What can hang from each mark:
vodaz: ganova gukol viko
fitusa: fepeza nevet putu somi
putu: viko
somi: fitusa
viko: fepeza
fepeza: fitusa
gukol: somi

Known rows, with every way that one mark hangs from another:
{viko {fepeza {fitusa nevet putu}}}: [ 0.91 -3.55 -1.23  1.54 -4.58 -2.28  5.65  3.64  0.85  1.77 -1.27 -0.63
 -1.53 -5.97  0.30  2.70  3.65 -2.61  1.01  3.33  2.36]
{somi {fitusa fepeza nevet}}: [ 1.67 -2.09  0.03  0.10 -1.97  1.44  4.13  3.65  0.63 -0.24 -1.22 -1.06
 -0.06 -0.94 -0.88  2.01  1.17  1.07  0.76  1.58 -1.18]
{vodaz viko}: [-0.17  0.63  0.62 -0.22  0.52  2.18  2.43 -1.75  0.55 -0.53 -1.41  0.33
 -0.44  0.41 -0.26 -0.01 -1.83 -0.63  0.14  1.94  0.23]
{fepeza {fitusa somi}}: [-0.03 -1.86 -1.53  0.82 -0.10 -2.92  0.23  4.00 -0.52  0.91 -1.71 -0.99
 -0.27 -2.89  1.44  3.43  1.61 -0.02 -0.74  2.59  1.18]
{viko {fepeza {fitusa putu}}}: [-0.24 -1.91 -0.37  0.61 -2.56 -0.97  4.43  3.26  0.31  1.61  0.16 -0.12
 -1.25 -5.25  1.00  1.96  2.38 -3.11  0.21  1.91  3.03]
{putu {viko {fepeza {fitusa nevet somi}}}}: [ 1.26 -4.93 -1.84  1.97 -4.53 -5.48  5.03  5.78  0.14 -1.44 -1.53 -2.31
 -3.06 -5.44  1.73  3.85  3.68 -1.25 -0.66  5.91  1.30]
{vodaz ganova gukol {viko fepeza}}: [-2.28  1.42  1.88 -1.78 -0.70 -1.73  1.89 -3.33 -0.67 -0.50  1.84  1.86
 -0.78 -0.80  0.45 -2.72 -3.88 -1.87  0.18  1.12 -0.13]
{vodaz ganova gukol viko}: [-1.65  2.26  1.00 -2.00  1.71 -0.80 -0.51 -3.54 -0.54  0.18  1.03  1.70
  0.65  1.68  0.28 -1.95 -4.25 -0.66  0.73  0.56 -1.30]
{vodaz ganova {viko {fepeza {fitusa putu}}}}: [-0.82 -0.81  0.01 -0.37 -1.07 -1.20  5.59  0.75  0.25  1.11  0.10  0.99
 -1.69 -2.89  0.41  0.01 -1.04 -4.08  0.72  3.48  2.32]
{vodaz ganova {gukol {somi {fitusa nevet}}}}: [-0.93 -0.25  1.60 -1.83 -1.37 -2.70 -2.60 -1.91 -0.93  0.59  1.77  1.29
  4.17  3.51  1.66  0.40 -2.56  0.15  1.81 -0.47 -0.99]
{somi {fitusa fepeza}}: [ 0.52 -0.54  0.85 -0.81  0.16  2.62  2.79  3.05  0.09 -0.47  0.04 -0.50
  0.02  0.25 -0.32  1.24 -0.13  0.63 -0.06  0.43 -0.34]
{vodaz ganova {gukol somi} {viko fepeza}}: [-3.07  2.12  2.86 -1.60 -0.81 -2.32 -0.86 -3.91 -0.91 -0.81  1.64  2.39
  1.16  2.96  1.34 -1.97 -4.69 -2.39  0.08  1.26  0.86]
{fepeza fitusa}: [-0.21 -0.72 -0.48 -0.06 -1.43 -0.85  0.53  1.46  0.15  0.92  0.48 -0.47
  0.73 -0.52  0.51  1.83  1.16 -0.95 -0.09  3.15  1.04]
{putu viko}: [ 0.71 -0.58 -0.20 -0.08  0.33 -0.57  1.13  0.98  0.24 -1.95  0.41 -0.84
 -1.35  0.77  0.88  0.36  0.77 -0.36 -0.15  1.71 -0.19]
{putu {viko fepeza}}: [ 0.14 -1.35  0.55  0.22 -2.09 -1.42  3.57  1.10  0.07 -2.49  1.25 -0.63
 -2.65 -1.66  1.01 -0.29  0.96 -1.58 -0.69  2.37  0.89]
{viko {fepeza {fitusa nevet putu somi}}}: [ 0.99 -4.66 -2.24  2.46 -3.30 -4.48  5.05  6.23  0.34  1.68 -3.28 -1.25
 -2.32 -8.56  1.16  4.27  3.98 -1.80  0.29  2.81  2.49]
{gukol {somi {fitusa fepeza putu}}}: [ 0.27 -0.01  1.20 -0.37  1.21  2.41  1.19  3.87  0.28  0.17 -1.36  0.20
  1.16  1.41  1.06  2.83  0.14 -0.84  0.69 -1.21  1.54]
{gukol {somi {fitusa nevet}}}: [ 0.62 -2.12  1.13 -0.15 -2.31  0.28  0.18 -0.17  0.25 -0.06 -0.50 -0.11
  3.06  2.00  1.15  2.33 -0.24  0.24  1.13  0.87  0.48]
{fepeza {fitusa nevet putu somi}}: [ 1.61 -3.75 -3.04  2.14 -0.79 -3.63  2.96  6.04  0.46  2.30 -4.15 -1.35
 -0.95 -5.81  1.13  5.19  3.71 -0.55  0.94  2.21  1.30]

Rows:
[ 2.78 -2.71 -2.95  2.42  1.01 -2.51  4.50  9.18  0.73 -1.30 -5.00 -2.28
 -4.36 -3.86  0.52  4.10  3.94  0.28  0.23  1.53 -0.52] => {fitusa fepeza nevet {putu viko} somi}
[-0.11 -3.03 -1.38  1.49 -1.25 -3.31  3.94  5.42 -0.23  1.53 -2.15 -0.72
 -2.12 -7.62  1.81  3.50  2.61 -2.23 -0.50  1.47  3.16] => {viko {fepeza {fitusa putu somi}}}
[-2.25  2.05  3.06 -3.06  1.32  0.18 -1.54 -4.33 -0.90 -0.23  1.63  2.22
  3.66  4.59  2.13 -0.40 -5.61 -0.91  1.19  0.23  0.00] => {vodaz ganova {gukol {somi fitusa}} viko}
[ 2.04 -1.99 -2.57  2.49  0.83 -2.04  3.41  8.09  0.53  0.82 -5.23 -1.49
 -3.03 -4.58 -0.44  3.67  3.01  0.67  0.50 -0.36 -0.41] => {fitusa fepeza nevet putu somi}
[ 2.39 -4.31 -3.29  2.00 -0.37 -4.31  4.04  7.06  0.67  0.57 -3.64 -2.24
 -2.39 -5.23  2.08  5.47  4.54 -0.82  0.88  3.78  1.16] => {fepeza {fitusa nevet {putu viko} somi}}
[ 0.66 -1.84 -0.05  0.58 -0.87 -0.76  4.88  2.66  0.47 -1.29  0.00 -0.54
 -3.42 -3.68  1.30  0.57  2.07 -2.57  0.09  0.77  1.80] => {fitusa {putu {viko fepeza}}}
[ 2.93 -2.80 -0.80  0.37 -0.53  1.52  6.38  6.38  1.19 -0.96 -1.77 -1.72
 -2.01 -2.22  0.55  3.20  2.97 -0.05  1.53  1.73 -0.38] => {somi {fitusa fepeza nevet {putu viko}}}
[ 1.04 -1.32 -1.35  0.20  0.13 -1.07  2.92  3.88  0.65  0.27 -0.36 -1.04
 -1.23 -2.07  1.85  3.06  2.96 -2.29  0.72  2.96  1.87] => {fepeza {fitusa {putu viko}}}
[ 1.16 -2.45  0.49  0.29 -1.14  0.71  1.53  1.19  0.52  1.28 -1.62  0.01
  2.26  0.08  1.50  3.03  0.84 -0.65  2.08 -0.74  1.46] => {gukol {somi {fitusa nevet putu}}}
[ 0.84 -1.27  1.04  0.23 -2.21  0.95  1.28  3.36  0.53 -0.87 -1.28 -0.61
  1.75  2.85  0.13  2.81  0.38  0.44  0.68  1.38 -0.15] => {gukol {somi {fitusa fepeza nevet}}}
[ 2.18 -3.05 -2.26  1.11 -1.90 -2.06  4.43  4.61  1.20  0.64 -1.57 -1.61
 -1.40 -3.01  1.22  3.92  4.20 -1.75  1.45  4.23  0.93] => {fepeza {fitusa nevet {putu viko}}}
[ 1.08 -3.79 -0.81  1.12 -5.57 -3.27  5.41  3.32  0.70 -1.36  0.48 -1.75
 -2.06 -3.01  0.91  2.28  3.44 -2.00 -0.04  6.22  1.10] => {putu {viko {fepeza {fitusa nevet}}}}
[-1.32 -0.59  0.64 -0.77 -2.45 -1.62  4.40 -0.55 -0.10 -0.02  1.46  0.77
 -1.06 -1.11  0.16 -0.72 -2.08 -3.17 -0.16  5.02  1.45] => {vodaz ganova {viko {fepeza fitusa}}}
[ 0.98 -0.43  0.90 -0.53  1.23  1.99  2.27  5.12  0.47 -1.49 -0.79 -0.65
 -0.29  2.49  2.03  3.30  1.03 -1.17  0.59  0.31  1.38] => {gukol {somi {fitusa fepeza {putu viko}}}}
[-0.06 -0.81  1.21 -0.72  0.94  1.62  0.36  0.62  0.02  0.97 -0.50  0.65
  2.37  0.71  2.26  2.34 -0.43 -1.13  1.30 -1.89  2.34] => {gukol {somi {fitusa putu}}}
[ 0.48 -2.14 -2.30  1.22  1.04 -2.56  1.71  5.64 -0.11  2.16 -3.02 -0.81
 -0.94 -5.05  1.68  4.30  2.44 -0.95  0.18  0.86  2.14] => {fepeza {fitusa putu somi}}
[ 0.14 -3.55 -1.01  0.95 -2.52 -4.58  3.81  5.24 -0.37 -1.53 -0.65 -1.64
 -2.89 -4.60  2.40  3.27  2.51 -1.66 -1.46  4.91  2.14] => {putu {viko {fepeza {fitusa somi}}}}
[ 1.82 -2.79  0.19  0.19 -0.69  0.09  2.60  2.40  0.75 -0.57 -1.24 -0.81
  0.98  0.84  2.33  3.45  1.73 -1.12  1.97  0.96  1.15] => {gukol {somi {fitusa nevet {putu viko}}}}
[ 0.90 -0.52 -1.75  1.57  2.82 -1.06  1.93  7.40  0.00  0.38 -4.21 -0.79
 -2.94 -3.80  0.23  2.94  1.89  0.36 -0.22 -1.37  0.36] => {fitusa fepeza putu somi}
[ 1.74 -2.94 -2.58  2.23  0.54 -2.68  2.17  4.62  0.24  1.46 -4.66 -0.98
 -1.56 -5.21  0.65  3.19  2.64  0.42  0.99 -0.82  0.24] => {fitusa nevet putu somi}
[ 2.20 -2.20 -0.68  0.44 -0.72  2.05  5.53  5.18  0.93  0.98 -2.37 -0.99
 -0.67 -2.91 -0.41  2.76  2.20  0.17  1.55 -0.05 -0.22] => {somi {fitusa fepeza nevet putu}}
[ 2.71 -1.55 -1.85  1.57 -0.27 -0.45  4.99  6.60  1.26 -1.20 -2.76 -1.70
 -3.40 -1.52 -0.25  2.36  3.72 -0.56  1.08  1.75 -0.70] => {fitusa fepeza nevet {putu viko}}
[ 1.45 -1.97  0.13 -0.89  1.36  1.68  4.03  2.01  0.39 -0.40  0.01 -0.71
 -0.75 -2.10  2.00  2.04  1.24 -1.04  1.25 -0.19  1.09] => {somi {fitusa {putu viko}}}
[ 1.36 -1.82 -1.94  1.09  2.71 -2.47  2.23  5.11 -0.02 -0.64 -2.97 -1.20
 -2.88 -3.69  2.09  2.85  2.12 -0.38  0.05 -0.27  0.79] => {fitusa {putu viko} somi}
[ 1.08 -3.55 -2.42  1.71 -2.02 -4.26  1.42  4.51  0.07  1.09 -2.99 -1.59
 -0.34 -3.87  0.74  4.28  2.57  0.40  0.16  3.69  0.38] => {fepeza {fitusa nevet somi}}
